What can hang from each mark
pubuga: balovo gepeda tebiku
ledo: balovo tebiku
gepeda: tobi
tobi: gepeda
balovo: dovel ledo tadudat tobi
fopa: dovel
tadudat: fopa
dabevi: pubuga
dovel: balovo bemis dabevi fopa

Each row was made from one small tree. Brackets hold a mark, then the marks that hang from it, in alphabetical order. Every link used is in the known rows. Write each row's tree.
Known rows
(fopa (dovel (balovo tobi) dabevi)): [-1.15 -0.61  0.58 -2.21 -1.18  0.94 -2.02 -0.38  1.05 -0.14  0.68 -1.84
  1.84 -2.22 -0.43 -0.21  0.61 -1.53 -1.10  1.09  0.98  2.85 -1.35 -0.27]
(dabevi (pubuga (balovo dovel) tebiku)): [-0.12 -1.33  0.60 -4.09 -0.92  0.75  0.90 -0.26 -0.24 -0.91 -0.48  0.13
 -0.95  0.95 -0.95  1.19 -0.19  0.90  1.37  1.19 -0.73  0.17 -0.29  1.63]
(fopa dovel): [-0.28  0.13 -0.41 -1.08  0.10 -0.41  0.51 -0.79 -0.28 -0.68  0.91 -0.67
  0.32  0.52 -0.23  0.25  0.27  0.34 -0.97  0.45  0.32  0.55 -1.04 -0.53]
(pubuga (balovo dovel) (gepeda tobi) tebiku): [ 0.07 -1.31 -0.31 -3.47  1.14  0.84  1.70 -1.42  0.63 -1.25  0.01 -1.78
 -0.06 -0.85 -0.56  0.52 -1.00  0.68  0.55  1.09 -2.19 -0.15 -1.02 -0.61]
(dovel (balovo tobi) bemis fopa): [-1.77  0.14  1.28 -2.87  0.09  2.46 -2.53 -0.81  2.70  0.04  0.18 -1.01
  2.90 -2.18  1.39 -1.29  0.45 -2.51 -0.59  1.45  0.68  2.44 -0.67 -0.19]
(pubuga (balovo dovel) (gepeda tobi)): [-0.01 -0.69 -1.24 -1.90  1.29  1.44  2.29 -1.46  0.86 -1.51  0.63 -1.90
  0.52 -0.87 -0.39 -0.85 -0.40  0.05  0.10  1.21 -1.90 -0.01 -0.76 -1.07]
(dovel (balovo ledo) (dabevi pubuga) fopa): [-0.84 -0.45  2.01 -1.74 -1.21  0.95 -2.20  1.08  2.93  0.98  0.03  0.62
  1.97 -1.45 -0.02 -0.44  0.07 -3.20  0.35 -1.14  1.50  3.04 -0.98  1.17]
(fopa (dovel (balovo ledo tobi) bemis (dabevi pubuga))): [-1.38  0.99  0.39 -4.40 -1.96  2.84 -2.76 -0.72  2.51 -0.86  1.34 -2.25
  2.41 -1.84 -1.26 -1.74  1.09 -3.07 -0.94  0.13  0.36  3.50 -1.64 -0.07]
(pubuga (balovo dovel tobi) gepeda): [-0.78  0.01 -0.02 -1.74  0.67  2.19  1.12 -1.55 -0.10 -1.48  1.22 -1.02
  0.95 -0.37 -0.11 -0.69 -0.36 -0.39  0.02  2.76 -2.18  0.31 -0.73 -0.93]
(fopa (dovel bemis dabevi)): [-0.59  0.77 -0.66 -2.69  0.04 -0.59 -1.50 -0.90  1.29  0.08  1.43 -1.86
  1.92 -0.90 -0.58 -0.63  0.39 -2.02 -0.50  0.11  0.34  2.32 -0.58 -0.45]
(fopa (dovel bemis (dabevi pubuga))): [-0.33  0.48 -1.08 -3.56 -0.32 -0.59 -0.66 -0.18  1.08 -0.28  0.60 -1.30
  1.46 -0.19 -0.88 -1.29  1.25 -2.34  0.11 -0.04  0.70  2.74 -0.26  0.36]
(tobi gepeda): [-0.64 -0.91  0.57  0.86 -0.38  0.52 -0.02  0.38 -0.19 -0.69 -0.53  0.53
  0.72 -0.39 -0.04 -0.69 -0.27 -0.43 -0.21 -0.76 -0.26  0.89  0.35 -1.06]
(ledo (balovo dovel tadudat (tobi gepeda)) tebiku): [-2.08 -2.80  1.31 -0.07 -0.87  6.59 -0.77  0.46  1.34 -1.35 -0.72 -0.53
  1.07 -0.90 -1.34 -1.03  0.57  1.03  0.05  4.34 -0.38  3.22 -0.38 -1.34]
(tadudat fopa): [-0.25  0.00  0.56  0.07  0.95 -0.29  1.29 -0.53  0.65  0.52  0.69 -0.46
  0.36 -0.68  0.53  0.48  0.39 -0.06 -1.11  0.98  0.03  0.63  0.08  0.47]
(pubuga balovo (gepeda tobi) tebiku): [ 0.04 -0.86 -0.57 -2.52  1.63 -0.73  2.22 -1.34  0.23 -1.05 -0.61 -1.58
 -0.25 -1.07 -0.86  0.81 -1.06  0.73  0.54 -0.15 -1.85 -0.92 -0.34 -0.29]
(pubuga (balovo tadudat) tebiku): [-0.67 -0.96  0.78 -2.24 -0.71  0.35  0.35 -1.17 -0.21 -0.58  0.20 -0.55
 -0.19  0.40 -0.96  1.82 -1.49  1.89  0.77  0.84 -0.68 -0.03 -0.59  1.37]
(dovel bemis (dabevi (pubuga balovo gepeda tebiku))): [-0.42 -0.25 -0.04 -4.31  0.90 -1.76  0.62 -0.44  0.68 -0.33 -0.18 -1.05
  1.05 -0.73 -1.24  0.11 -0.69 -2.35  1.80 -0.30 -0.77  0.96  0.73  1.11]
(gepeda tobi): [ 0.54 -0.10 -1.13 -0.62  0.37  0.80  0.50 -0.23  1.12 -0.43 -0.86 -1.33
 -0.05 -1.04 -0.15 -0.63  0.66  0.46 -0.37 -0.30 -0.52  0.26 -0.07 -0.55]
(ledo (balovo (dovel bemis fopa) tadudat tobi) tebiku): [-2.18 -1.25  1.30 -2.63  0.42  6.40 -2.04 -0.72  3.44 -0.38  0.30 -1.22
  2.32 -1.25 -0.12 -1.13  1.06 -0.31  0.15  5.53  0.00  3.76 -0.90 -0.29]
(dabevi (pubuga balovo (gepeda tobi) tebiku)): [ 0.42 -0.97 -0.92 -3.43  1.19 -0.63  3.10 -0.69  0.25 -1.32 -1.72 -0.95
 -0.61 -0.23 -1.15  0.23 -0.17  0.58  0.94 -0.12 -1.49 -0.64 -0.06  0.59]
(dabevi (pubuga balovo gepeda tebiku)): [-0.14 -0.83  0.19 -2.82  0.84 -1.45  2.56 -0.54 -0.96 -0.89 -0.74  0.21
 -0.60  0.85 -0.90  0.94 -0.91 -0.02  1.28  0.18 -0.70 -0.89  0.16  1.15]
(fopa (dovel balovo bemis dabevi)): [-1.18 -0.47  0.09 -3.25 -0.42 -0.01 -2.34 -0.78  1.79 -0.10  1.44 -2.38
  2.30 -2.21 -0.50 -0.74 -0.03 -2.81 -0.68 -0.06  1.62  2.82 -0.96 -0.06]
(balovo (dovel dabevi) (ledo tebiku) (tadudat fopa) tobi): [-0.98  0.48  1.62 -1.23 -1.57  5.22 -1.88 -0.68  3.50  0.78  1.76 -2.11
  1.52 -1.81 -0.90  0.25  1.15  0.10 -0.87  3.57 -1.16  4.35 -1.95 -0.30]

Which tree is each row?
[-1.49  1.33  1.02 -2.67 -0.83  6.70 -1.61 -1.96  3.61 -0.31  2.30 -2.68
  1.79 -1.20 -0.38 -0.72  1.37  0.15 -1.36  4.08 -1.67  3.65 -2.05 -0.48]
(balovo (dovel bemis) (ledo tebiku) (tadudat fopa) tobi)
[-0.84 -1.27  0.52 -1.74 -0.78 -0.56 -1.49 -0.04  0.99  0.17  0.90 -1.40
  1.41 -1.70 -0.58  0.18 -0.06 -1.75 -0.78 -0.17  1.92  2.31 -1.17  0.08]
(fopa (dovel balovo dabevi))
[-1.46 -0.30  2.10 -0.68 -1.19  3.06 -2.18 -0.58  2.61  0.19  1.23  0.12
  2.10 -1.03  0.55 -0.03 -1.03 -1.04 -0.71 -0.02  0.90  2.37 -2.30  0.24]
(dovel (balovo ledo tadudat) fopa)
[-1.17  0.00  1.08 -6.21 -0.37  2.52 -0.91 -1.09  1.89 -0.96 -0.28 -0.44
  1.34 -0.06  0.32  0.00  0.66 -0.89  1.11  2.88 -1.28  2.04 -0.54  1.16]
(dabevi (pubuga (balovo (dovel bemis fopa) tobi) tebiku))
[-0.50 -0.79  0.60 -1.96  1.30 -1.49  1.67 -1.06 -0.78 -0.65  0.23 -0.46
 -0.17 -0.04 -0.53  1.41 -1.76  0.24  0.81  0.23 -1.32 -1.19 -0.17  0.26]
(pubuga balovo gepeda tebiku)
[-0.89  0.66  0.68 -2.44 -1.79  4.70 -3.58 -0.37  3.52  0.36  1.97 -2.10
  1.77 -1.10 -1.52 -0.60  0.23 -1.06  0.63  1.39 -0.62  3.65 -1.68 -0.48]
(balovo (dovel bemis dabevi) (ledo tebiku) tadudat)
[-1.29 -1.35  1.49 -0.93 -0.60  1.83 -1.40 -0.22  2.03  0.35  0.14  0.12
  2.19 -1.00  1.07 -0.23 -0.58 -0.88 -0.49  0.86  1.78  2.57 -1.39  0.59]
(dovel (balovo tadudat) fopa)
[-0.26  0.26  0.22 -2.72  0.32 -0.42 -1.53  0.64  2.49  0.98 -0.44  0.23
  2.27 -0.75  0.34 -1.27  1.06 -3.38  0.94 -0.09  1.02  3.12  0.59  0.95]
(dovel bemis (dabevi pubuga) fopa)
[-1.58  0.58  1.64  0.62 -1.11  4.39 -0.25 -1.29  1.71 -0.70  1.23 -0.64
  2.04 -1.27 -0.17 -0.72  0.11  0.20 -2.25  1.18 -1.70  2.90 -1.21 -1.43]
(balovo ledo (tadudat fopa) (tobi gepeda))
[-0.75  1.23  0.81 -0.27 -0.91  3.10 -1.31 -0.11  1.45 -0.27  0.12 -0.96
 -0.11 -0.58 -1.03  0.19  0.89  0.77  0.04  1.37 -1.43  0.59 -1.09 -0.52]
(balovo (ledo tebiku) tobi)
[-2.31  0.29  1.13 -2.71 -1.92  3.20 -3.56 -1.06  2.52 -1.21  1.72 -2.27
  3.57 -3.08 -0.98 -1.70 -0.07 -3.29 -1.59 -0.47 -0.18  4.08 -1.53 -1.95]
(fopa (dovel (balovo ledo (tobi gepeda)) bemis dabevi))
[-0.63  0.73  0.73 -3.22 -0.21  1.37  1.30 -1.14 -0.06 -1.37 -0.09 -0.32
 -0.21  0.37 -1.41  0.56 -0.67  0.02  0.46  0.47 -2.53 -0.49 -0.95  0.32]
(dabevi (pubuga (balovo ledo tobi) gepeda tebiku))
[-1.07 -0.81  1.63 -0.54 -2.14  3.09 -2.90  0.48  2.78  0.62  0.48 -1.48
  1.13 -1.84 -1.65  0.33 -0.43 -0.74  0.29 -0.01  1.15  2.93 -1.73  0.45]
(dovel (balovo (ledo tebiku) tadudat) dabevi)
[ 0.40 -1.15 -0.69 -3.55  0.96 -1.47  1.96  0.00  0.88 -0.42 -1.58 -1.22
  0.13 -1.18 -1.58  0.36 -0.19 -0.73  1.39 -0.63 -1.16  0.60  0.32  0.68]
(dovel (dabevi (pubuga balovo (gepeda tobi) tebiku)))
[-0.64  0.39  1.16 -0.76 -0.86  4.28 -0.14 -1.45  2.08 -0.01  2.78 -0.81
  1.08 -0.26  0.00  0.21 -0.25  0.36 -1.72  1.93 -0.84  2.42 -2.07 -0.23]
(balovo dovel ledo (tadudat fopa))
[-0.84  0.76  0.35 -1.65 -0.17  1.57  0.59  0.00  1.34 -0.60 -0.18 -1.12
  0.53 -0.64 -2.15 -0.34  0.50 -1.07  1.28  1.18 -1.88  1.14 -0.32  0.41]
(dovel (dabevi (pubuga (balovo (ledo tebiku) tobi) gepeda)))
[ 0.13 -1.44 -0.94 -4.37 -0.01  2.60  2.34 -1.29  0.84 -1.59 -0.55 -1.37
 -0.02  0.24 -1.11 -0.25 -0.35  1.08  0.87  1.54 -1.59  1.07 -1.37  0.22]
(dabevi (pubuga (balovo dovel tadudat) (gepeda tobi) tebiku))
[-0.43  0.09 -0.49 -1.69  0.45 -0.28  1.53 -0.13  0.12 -0.54 -0.37 -0.67
  1.13 -0.54 -1.04 -0.93  0.43 -1.73  0.85  1.10 -1.20  1.03  0.52  0.58]
(dovel (dabevi (pubuga (balovo tobi) gepeda)))
[-1.52 -0.38  0.94 -2.05  0.32  1.48  0.40 -1.50  1.06 -0.57  1.17 -2.17
  1.55 -1.92  0.51  0.13  1.01 -0.28 -2.65  2.53  0.77  2.22 -1.47  0.01]
(tadudat (fopa (dovel (balovo tobi))))
[-0.51 -0.64  1.96 -2.95 -2.97  3.58 -2.71  0.85  1.40 -0.44 -0.55  0.50
  0.96 -0.74 -1.35 -0.34  0.23 -1.26  0.51 -0.01 -1.51  3.58 -1.04 -0.95]
(balovo (dovel (dabevi (pubuga tebiku))) ledo (tobi gepeda))
[-1.18  0.67  0.82 -2.10 -0.95  2.38 -2.42 -0.93  2.15 -0.54  1.52 -1.48
  1.44 -1.66 -0.39 -0.93 -0.65 -2.06 -0.65 -1.01  0.14  0.86 -0.92 -0.13]
(dovel (balovo ledo) bemis)
[-0.53 -1.30  0.06 -2.61 -1.09 -0.40 -0.57  0.61  0.72 -0.14 -0.21 -0.93
  1.04 -0.94 -0.81 -0.51  0.76 -1.90 -0.26 -0.20  2.27  2.68 -0.80  0.84]
(fopa (dovel balovo (dabevi pubuga)))
[-1.86 -0.91  0.81 -2.25  0.64  6.04 -0.09 -1.89  2.47 -0.57  2.01 -2.07
  2.26 -1.87 -0.08 -1.27  0.84 -0.31 -1.66  5.08 -0.53  3.35 -0.36 -0.31]
(ledo (balovo (dovel bemis) (tadudat fopa) tobi))
[-1.58 -0.37 -0.18 -3.11 -0.78  2.24 -1.40 -1.81  1.49 -0.99  1.78 -2.32
  2.22 -0.84 -0.23 -0.99 -0.32 -0.93 -1.43  0.94  1.36  2.47 -1.93 -0.24]
(fopa (dovel (balovo tadudat) bemis))
[-1.03  0.89  0.76 -3.17  0.02  3.62 -2.34 -1.05  2.41 -0.13  0.93 -0.66
  2.36 -0.90  1.32 -1.38  0.92 -1.81 -0.29  2.91 -0.89  2.81 -0.90 -0.88]
(balovo (dovel bemis fopa) tobi)
[-1.47 -1.73  1.33 -2.37  0.39  3.70 -2.53 -0.32  3.49  0.70  1.38 -0.45
  3.23 -1.75  0.05 -1.09 -0.26 -2.60  0.35  2.80  0.91  4.59 -0.45 -0.06]
(ledo (balovo (dovel bemis dabevi fopa) tadudat))
[-0.67  0.54  0.71 -5.55 -1.25  2.55 -0.68 -1.22  1.41 -1.33  1.14 -0.87
 -0.05  0.49 -1.62  0.39 -0.53 -0.41  1.32  0.41 -1.66  0.50 -0.86  1.00]
(dabevi (pubuga (balovo (dovel bemis) ledo) tebiku))
[-0.68 -0.53  0.26 -3.22 -0.49  0.73  0.63 -0.64  0.22 -0.36 -0.62 -0.76
  1.02 -0.31 -1.41  0.31 -0.51 -0.46  1.06  1.53 -1.24  1.90 -0.47  0.92]
(dovel (dabevi (pubuga (balovo tadudat tobi) gepeda tebiku)))
[-1.07 -0.87  0.27 -2.62  0.77  1.26  0.36 -0.67  2.57  0.54  1.01 -1.85
  3.10 -2.28 -0.05 -1.80  0.29 -3.59 -0.88  0.99  1.60  4.08 -0.28  0.88]
(dovel (balovo (tadudat fopa)) bemis (dabevi (pubuga gepeda)))
[-1.87  0.19  0.70 -3.65  0.19  1.16 -1.51 -1.61  2.56  0.06  1.88 -3.39
  3.04 -3.39  0.11 -0.64  1.12 -2.86 -2.26  2.12  0.86  4.05 -0.89 -0.14]
(tadudat (fopa (dovel (balovo tobi) bemis dabevi)))
[-1.15 -0.09  2.33 -0.88 -0.51  1.61 -1.91 -0.20  2.31  0.28  0.93  0.32
  1.65 -1.29  0.78  0.17 -0.72 -1.73 -0.64 -0.56  0.73  1.45 -1.55  0.13]
(dovel (balovo ledo) fopa)
